Each row was made from one path, in order. Every step used is in the known rows, and no mark comes twice. Write each row's path.
(in the rows, 128 means zero)
Known rows
rosal, neme, buse, gomog, dofa, luketud: [134 121 125 127 106 162 101 108 173 160 124 116 130 110 122  93 150 146
 106 116 112 165 121 125 111  40  87 152  96 108 100 153 135 130 141 113
  47 177 123 116 191  93 130 109 134 115 132 146  85 143 114 153]
neme, buse, zulap: [123 110 119 118 122 151  98 152 139 106 120 128 109 137 122  97 137 142
 116 128 106 110 116 145 106 126 111 146 121 106 118  98 101 115 124 121
 118 144 113 139 123 121 134 120 117 138 125 143 104 134 103 142]
luketud, dofa: [135 141 104 141 124 110 133 110 139 128 128 130 156 123 124 134 129 122
 127 125 122 121 128 119 125 138 144 146 154 135 121 140 122 131 137 123
  91 120 124 146 126 104 136 127 131 148 129 119 112 121 100 124]
dofa, luketud, mapas: [107 121 116 102 121 125 141 135 136 137 121 123 150 115 123 139 135 130
 138 133 131 150 139 120 123 126 147 130 143 105 115 135 140 132 134 115
 131 138 121 118 159  91 147 131 116 166 130  92 121 131 173 135]
dofa, luketud, mapas, nabaf, ligo, zulap: [153 136 122  72  99 129 132 161 137  88 105 109 160 114 113 142 122 134
 141 138 142 138 138 126 134 170 135 133 208 103 111 105 140 125 138 127
 185 113 133 158 140  98 157 128 129 191 109  87 105 142 110 156]
rosal, neme, buse, gomog, dofa: [146 130 144 145 106 149 107 105 172 166 128 115 133 120 127  95 155 147
  93 112 111 150 113 120 108  66  85 146  94 122 107 152 123 120 134 120
  66 149 116  99 163 110 121 109 137 105 131 171  94 135 121 150]
mazo, buse, gomog: [125  99 121 117 123 133 112 113 136 152 132 123 121 130 127 118 140 143
 125 118 118 139 121 117  97 103 119  96 102 144 122 114 131 125 185 125
 155 161 130 151 148 142 124 128 116 110 120 148 113 133 134 142]
sevo, subiz, gomog, dofa, luketud: [155 107 106 126 113 139 107 109 150 141 127 140 112 111 111 116 132 119
 126 125 135 163 113 131  89  89 118 101 144 108 113 117 153 133 150 117
 128 205 123 145 152  93 121 119 134 142 142 131 111 142  61 124]
buse, mazo: [128 110 105 110 126 124 122 148 124 117 120 130 136 117 118 130 139 129
 126 119 124 119 133 132 103 134 125 134 124 133 126 140 127 128 129 122
  81 139 126 149 122 155 129 125 118 116 126 112 138 129  99 140]
rosal, neme, buse, gomog, subiz: [119 126 153 115 111 168 105 118 169 145 133 117 115 126 123  89 151 126
  91 109 116 146 102 115 124  76  80 152 138 128 122 172 135 123 146 123
 120 153 102 104 155 115 127 105 119 114 129 175  98 131 134 151]
nabaf, mapas: [131 131 135 131 120 112 142 133 138 117 124 130 126 142 119 125 122 129
 121 130 138 139 136 121 140 144 124 120 170 128 119 140 118 125 119 112
 103 119 117 110 129 114 115 133 121 140 120 128 123 131 166 129]
sidi, sevo, subiz: [145 118 159  97 115 135 122 142 149  96 121 130 118 118 111 120 133 118
 126 133 100 121 122 120 125 157 119 156 105 125 134 132 134 122 137 127
 211 170 135 117 134 149 112 149 105 127 136 145 140 129  68 111]
mazo, buse, gomog, dofa: [126 111 107 148 118 123 109  92 155 170 123 124 123 134 127 105 142 153
 115 112 120 155 115 110  91  81 104  83  71 143 108 124 129 116 186 120
  97 174 136 163 153 138 122 125 126 114 126 155  89 136 102 142]
sidi, sevo, subiz, gomog, dofa: [173 106 143 123 106 132 107 104 159 120 127 131 107 111 111 119 146 125
 103 128 123 138 108 108  97 133 112 132 106 117 116 121 120 113 149 127
 179 203 129 129 132 133 104 136 123 121 142 161 132 138  20 113]
subiz, gomog, buse, zulap, ligo, nabaf: [151  88 119 125 123 144  88 142 145  90 121 108  90 123 128  96 150 145
 148 128 115 128 102 139  81 157 120 103 169 100 112  68 116 107 173 142
 145 161  86 176 134 163 103 120 143 124 104 127 109 137  46 133]
buse, zulap, ligo, nabaf: [144 121 121 122 125 126 116 168 133  79 114 113 103 124 127 103 140 145
 144 126 112 121 119 147  85 184 124 108 107 115 124  94 124 122 143 135
 107 125 106 157 129 172 115 130 121 118 103 120 109 130  71 140]
mazo, buse, zulap, ligo, nabaf, mapas, luketud, dofa: [126  97  90 132 113  90 148 135 125  80  99 122 108 146 104 114 128 150
 134 133 102 134 113 136 100 165 125 108 186 126  95 100  82 111 176 111
 111 130  97 198 154 139 125 116 125 182  88 112  81 127  40 136]
rosal, neme, buse, gomog, dofa, luketud, mapas, nabaf: [122 119 140 130  92 148 117 135 180 154 124 112 162 102 117 120 162 151
 111 126 116 166 108 113 114  74  94 139 103 101 101 130 115 122 153 102
  89 134 121 122 187  76 135 110 137 162 127 121  79 143 119 162]
luketud, mapas, nabaf: [115 125 142 129 115 113 141 148 138 122 128 125 159 118 123 156 143 135
 134 137 127 131 113 115 131 162 134 117 124 122 127 110 111 121 141 119
 178  91 125 141 126 115 132 130 132 177 123 103 122 129 128 137]
zulap, ligo, nabaf, mapas, luketud: [148  96 139 145 119 102 157 146 118  88 106 118  99 142 120 135 120 139
 150 138 129 150 130 128 139 162 117 108 192 118 123 106 105 119 141 123
 126 104 105 155 143 139 114 126 148 154  97 101 119 130  83 131]
dofa, luketud, mapas, nabaf, ligo, zulap, buse, gomog: [203 122 140  82  96 131 128 135 161  96 116 102 172 110 120 130 134 155
 167 126 105 151 137 119 131 178 127 143 216 112 123 111 154 131 181 129
 179 128 110 193 136  87 148 131 120 169  88  96 107 154  88 172]
neme, buse, zulap, ligo, nabaf, mapas, luketud: [143  79 126 136 114 123 126 172 128  62  99 118  79 147 112 103 129 151
 137 136 110 134 117 148 111 164 100 129 179  96 115  76  77 108 133 116
 111 117  90 166 142 125 119 116 138 165  95 117  96 137  63 144]
nabaf, ligo, zulap, buse, gomog: [226 134 141  98 110 129 120 108 153 102 121 107 140 129 130 108 124 151
 151 114 103 134 141 128 127 169 117 150 204 133 132 131 162 128 166 146
 153 145 107 167 111 126 134 128 122 108  89 145 123 145  93 162]
gomog, dofa, luketud, mapas: [112 132 107 130 114 113 140 116 157 153 114 123 151 116 122 128 135 140
 128 126 130 167 130 114 111 106 131 113 113 105 103 143 143 123 135 111
  78 148 131 124 161  86 144 129 127 167 138 101  98 134 136 136]
neme, rosal: [109 134 117 122 130 131 112 111 129 125 131 133 119 141 129 117 129 142
 117 133 136 109 121 112 132 112 114 143 146 111 133 135 129 119 140 128
 149 140 146 105 125 128 150 123 136 133 135 127 140 115  92 122]
sevo, subiz: [140 124 140 125 121 130 130 140 141 117 127 138 124 127 116 123 124 116
 134 127 113 127 118 136 108 144 117 116 126 130 132 137 153 131 133 125
 181 148 124 123 133 129 122 132 115 131 131 140 129 127 106 123]
tosa, nabaf, ligo, zulap, buse, gomog: [204 121 131 100 110 146 115 121 166 111 125 121 132 137 125 121 125 162
 152 120 109 135 135 133 134 174 103 167 186 136 132 109 158 131 171 141
 164 125  99 186 103 110 125 113 119 102  87 153 132 152  75 167]
subiz, gomog, buse, neme, rosal: [121 118 115 107 124 165  84  98 148 143 140 131  96 144 129 115 154 138
 111 126 142 128 105 104 133  87 108 151 173  81 124 127 117 111 196 139
 143 168 112 110 145 148 135 108 143 130 122 124 147 126  91 102]
zulap, ligo, nabaf, tosa: [172 134 141 143 130 116 119 155 139  86 119 118 120 144 125 121 129 121
 161 125 134 135 130 123 100 148 130 101  88 129 118 101 149 122 136 131
 124  83 122 128 134 144 125 132 135 117 115 126 133 126  94 136]
subiz, sevo: [157 108 139 139 121 122 140 100 120 118 127 125 130 133 121 128 132 134
 140 121 128 121 124 125 131 131 137 137 128 126 126 115 119 130 129 123
 117 164 124 163 107 117 130 125 131 121 118 133 140 122  99 127]
dofa, luketud, mapas, nabaf, ligo, zulap, buse: [185 137 128  76 102 123 143 135 147  79 108 108 168 114 117 140 119 141
 168 136 111 144 139 133 143 179 130 151 221 109 118 122 141 125 148 127
 221 108 109 171 134  81 167 125 127 192  98  98 116 145  78 168]
sevo, sidi: [135 143 144 135 121 127 127 145 148 111 120 133 122 125 118 130 119 118
 120 127 139 132 130 142 135 141 133 124 163 137 117 138 141 129 116 131
 138 143 129 141 136 116 135 124 123 144 137 132 123 121 133 121]
mazo, buse, zulap, ligo: [102 123 115 112 127 130 133 118 128  94 114 121 117 131 117  97 129 155
 138 126 100 128 118 151  72 139 111  89  98 135 124 116 116 116 160 127
 158 155 115 132 139 155 139 135 107 125 111 137 114 132  90 135]
buse, zulap: [120 132 115 109 127 135 113 154 132 113 124 127 117 129 120 101 134 148
 121 128 109 114 113 144 108 149 126 134 101 120 120 109 117 129 131 127
  95 145 120 155 122 151 118 125 109 129 118 130 111 134 119 130]
tosa, nabaf, ligo: [125 116 112 102 121 148 130 140 152 116 121 135 127 158 113 151 112 135
 131 136 140 131 136 130 144 155 106 142 147 122 120 125 142 124 138 125
 152 108 127 121 117 104 125 122 123 124 116 142 142 136 112 143]
subiz, gomog: [152 105 124 119 126 134 111 113 120 133 142 130 117 119 127 140 140 128
 121 128 152 132 122 123 111 122 138 119 163 120 125 102 112 128 140 132
 148 152 115 128 122 114 121 117 138 117 127 136 142 134 112 128]
dofa, luketud, mapas, nabaf: [104 115 124 108 114 131 136 153 135 120 123 124 157 110 118 151 137 131
 145 142 128 144 126 121 134 137 138 123 130 109 119 107 123 131 147 110
 149 115 129 150 154  99 141 131 130 190 127  82 113 136 122 140]
ligo, nabaf, mapas, luketud, dofa: [150 107 100 150 115  86 138 142 126 114 110 130 118 142 114 142 125 124
 123 138 131 135 124 114 154 155 140 147 220 120 102 112  95 127 144 114
  86  99 110 195 145 104 114 108 145 185 107 102  95 125  80 129]

Which path is each row?
[189 146 119  86 109 159 122 133 156 101 115 126 125 149 122 140 126 146
 137 124 114 137 138 143 150 175 103 183 162 119 131 139 143 129 168 144
 158  97  91 151 115 129 144 102 116 115  86 143 143 149  83 151] -> tosa, nabaf, ligo, zulap, buse, neme
[178 148 128  89 114 131 122 135 129  95 110 112 129 133 124 123 112 127
 121 123 138 121 141 131 128 167 124 138 196 124 118 128 148 121 123 144
 164 128 130 129 114 127 145 126 129 127 109 139 116 133 107 145] -> nabaf, ligo, zulap
[172 147 142  91 100 116 135 154 137  89 110 107 164 122 118 146 128 135
 129 134 142 121 128 124 132 205 132 127 195 116 115 106 130 114 131 135
 220  86 127 142 110 111 150 127 132 177 104 114 112 136 107 153] -> luketud, mapas, nabaf, ligo, zulap
[138 140 147 126 117 105 132 159 148 112 129 126 161 138 114 147 138 129
 143 136 132 133 112 112 125 148 140 122  90 125 110  96 129 123 131 116
 167  63 131 134 121 111 133 131 128 179 123 111 130 135 145 135] -> luketud, mapas, nabaf, tosa
[184 115 164 157 109 124 132  84 179 105 126 129 120 134 112  89 134 136
 141  97 106 145 112 117 145 131 119 132 185 149 131 155 160 130 166 127
 127 207  97 222 105 107 128 116 107 131 111 156 124 123  74 135] -> zulap, buse, gomog, subiz, sevo, sidi
[151  93 141 141 118 148 100 132 149 134 135 122 126 129 133 109 144 141
 125 120 116 129 127 116 111 113 113 134 137 121 134 102 120 123 150 123
 111 145 119 134 134 113 125 129 130 114 126 143 113 136 126 145] -> neme, buse, gomog
[212 139 121  96  96 117 130  92 180 127 106 100 163 117 125 104 132 162
 150 111 107 168 145 112 109 143 122 134 194 108 107 145 177 121 174 131
 110 165 110 162 140  79 152 128 119 147 100 120  93 151 100 167] -> nabaf, ligo, zulap, buse, gomog, dofa, luketud, mapas
[132  98 116 142 103 135 110 117 176 164 118 116 145 116 126 109 152 149
 127 117 118 167 130 103  94  88 114 123 123  97 108 119 134 117 162 106
  57 166 121 136 167  68 140 127 130 156 133 118  82 143 131 151] -> neme, buse, gomog, dofa, luketud, mapas
[127 130 127 107 118 121 127 164 145 110 127 127 157 130 109 142 133 127
 153 139 133 148 122 116 133 115 144 121  89 114 106  93 139 132 135 108
 142  92 137 152 149  90 140 129 124 191 126  89 117 140 142 136] -> dofa, luketud, mapas, nabaf, tosa
[156 106 117 164 112  83 159 127 127  86 107 123 127 136 118 140 123 131
 147 136 125 145 132 121 136 172 131 126 229 124 117 118  98 121 151 116
  85  96 102 173 141 111 123 126 151 172  97  91 104 122  52 128] -> zulap, ligo, nabaf, mapas, luketud, dofa
[143 111 124 111 121 164 102 115 146 147 135 125 103 132 129 132 152 126
 119 123 136 145 113 121 125 102 123 137 161  99 119 123 115 119 185 139
 123 159  98 136 149 154 114 112 138 123 116 128 135 139 130 108] -> subiz, gomog, buse, neme
[194 147 149  96 102 109 148 130 149  81 113 106 174 125 122 142 122 140
 156 133 113 129 128 127 137 200 125 145 211 117 124 124 136 114 143 135
 243  85 105 155 107  93 157 121 130 175  94 121 125 140  82 165] -> luketud, mapas, nabaf, ligo, zulap, buse
[ 97 115 101  95 129 135 110 135 125 121 119 127 107 138 115 101 132 148
 117 127 109 119 111 145  92 126 120 109  86 132 108 107 113 118 157 123
 156 161 124 159 140 150 131 116 102 134 120 147 103 133 114 138] -> mazo, buse, zulap
[115 134 132 120 122 156 114 132 155 140 120 125 116 140 128 120 141 128
 124 120 110 141 121 123 140 106 117 144 120 106 121 147 130 119 175 136
  96 136 108 137 156 166 121 125 126 134 117 120 120 133 149 112] -> gomog, buse, neme
[200 122 117  90 108 125 122 145 135  62 106 114 156 118 113 133 124 137
 154 122 102 115 133 144 127 184 108 156 203 136 128 130 133 123 145 135
 163 109 112 199  99 143 151 117 128 142  95 118 131 144   4 169] -> mapas, nabaf, ligo, zulap, buse, mazo
[109 148 113 108 126 147 114 125 135 131 135 135 110 147 129 121 144 141
 105 127 137 121 123 109 134 116 110 151 114 100 137 152 124 125 171 130
 114 131 134  92 136 159 146 115 122 126 123 117 147 120 115 111] -> buse, neme, rosal
[125 133 129 122 125 131 133 138 133  87 120 120 124 123 122  96 132 151
 137 124 102 122 121 151  93 171 115 114 113 125 130 123 122 125 141 133
 105 142 113 130 117 155 122 143 113 121 108 117 121 133  97 129] -> buse, zulap, ligo
[108  99 101 148 116 106 150 126 141 128 121 153 129 151 105 149 122 142
 119 141 128 139 122 122 175 146 120 170 205 134 111 110  90 132 144 106
  80 102 109 179 129  77 116 107 138 180 108 108 114 134  86 124] -> tosa, nabaf, mapas, luketud, dofa
[110 114 121 133 118 128 132 147 151 127 129 143 121 152 115 146 126 140
 126 138 141 142 131 127 151 149 109 135 132 130 117 114 114 127 129 108
 111 104 107 131 123  99 107 118 121 133 117 137 127 137 149 135] -> tosa, nabaf, mapas
[149 120 179 138  98 157 116 110 182 116 124 124 113 130 107  87 147 124
  92 100 128 141 103 125 141  93  96 155 173 133 109 166 140 123 132 121
 125 209 106 147 142  95 137  96 115 124 125 181 106 117 113 140] -> rosal, neme, buse, gomog, subiz, sevo, sidi
[136 100 127 120 124 147 107 111 145  96 126 119 109 122 125  92 141 153
 144 124 106 129 105 145  86 143 114 110 173 107 120  94 117 110 165 139
 135 180  92 147 124 148 114 135 137 123 108 125 122 139  78 119] -> subiz, gomog, buse, zulap, ligo
[215 132 170 152 101 126 118  92 172  95 118 122 117 119 119  72 136 138
 134  93 110 135 112 126 142 148 125 145 217 154 133 132 170 130 158 140
 148 211  94 241  94 114 139 105 115 130 101 160 108 129  48 142] -> ligo, zulap, buse, gomog, subiz, sevo, sidi
[157 102 130  93  99 128 115 107 168 129 120 126 129  95 106 129 154 125
 116 134 126 162 119  99  94 136 130 134 128  93 107 122 132 117 158 112
 183 210 129 115 159  92 124 139 113 160 143 123 124 141  64 117] -> sidi, sevo, subiz, gomog, dofa, luketud, mapas
[188 169 125  71 112 146 119 105 147  89 118 118 122 150 126 112 126 148
 123 121 119 119 137 121 142 150 101 180 203  99 135 165 152 117 173 149
 175 124 112 112 119 142 175 112 121 125  93 131 147 130  65 138] -> nabaf, ligo, zulap, buse, neme, rosal
[174 166 129 108 119 143 109 104 134 108 127 127 116 128 136 103 146 152
 123 122 114 117 124 126 141 123 113 184 161 108 147 145 136 125 175 144
 162 127 106 135 123 154 164 102 127 127 101 128 143 129  65 126] -> ligo, zulap, buse, neme, rosal
[127 114 107 144 123 101 141 104 118 129 122 136 137 125 120 138 125 132
 123 133 114 127 120 124 147 120 142 157 193 127 123 122 108 132 146 126
  98 127 127 181 134 103 136 116 146 174 118  98 111 124  69 118] -> mapas, luketud, dofa
[ 88 134 100  98 127 150 109 109 129 139 129 137 104 153 123 119 143 141
 105 127 133 122 119 111 115  91 102 131  91 108 126 149 114 115 192 125
 166 148 138  93 156 161 160 108 118 126 124 133 141 119 107 117] -> mazo, buse, neme, rosal
[188 145 117 105  94 112 140 111 166  97 100 108 170 117 116 128 119 147
 154 128 110 157 133 124 135 152 117 139 190 106 104 130 147 115 151 124
 170 118 118 174 135  74 165 121 137 190 104 109  93 149  43 167] -> gomog, dofa, luketud, mapas, nabaf, ligo, zulap, buse
[102 110 117 118 123 142 111 105 152 150 129 127 106 140 123  96 136 132
 111 107 119 149 108 103 108  89 102  89 121 150 124 137 142 118 192 122
 150 176 125 158 143 147 124 121 107 123 125 161  95 132 118 141] -> mazo, buse, gomog, subiz
[131 105 142 134 110 130 121  95 161 121 120 131 104 142 105  93 134 128
 113  99 134 144 106 112 120 108 117  93 149 157 110 135 146 121 180 121
 157 228 126 206 130 126 134 110 103 134 125 169 101 118  94 130] -> mazo, buse, gomog, subiz, sevo, sidi
[228 124 150 107 102 130 129  78 158  89 117 106 131 141 120  81 125 144
 145  95 105 135 124 110 140 152 112 153 223 138 130 140 167 125 171 141
 150 195 101 218  86 117 140 121 115 106  86 167 117 137  45 158] -> nabaf, ligo, zulap, buse, gomog, subiz, sevo
[132 116 134 140 121 130 137  97 133 116 123 129 121 140 117 104 130 122
 122 110 129 130 111 114 146 116 122 131 141 131 128 142 132 124 136 124
 120 181 120 175 100 121 133 116 123 132 125 150 122 120  80 125] -> gomog, subiz, sevo
[213 129 149 127 117 129 114 113 144 123 133 116 133 109 138  98 143 155
 149 112  96 131 129 129 122 141 126 149 164 143 142 104 150 134 166 144
 143 144 101 186 116 136 125 121 125 109  99 138 119 144  89 150] -> ligo, zulap, buse, gomog
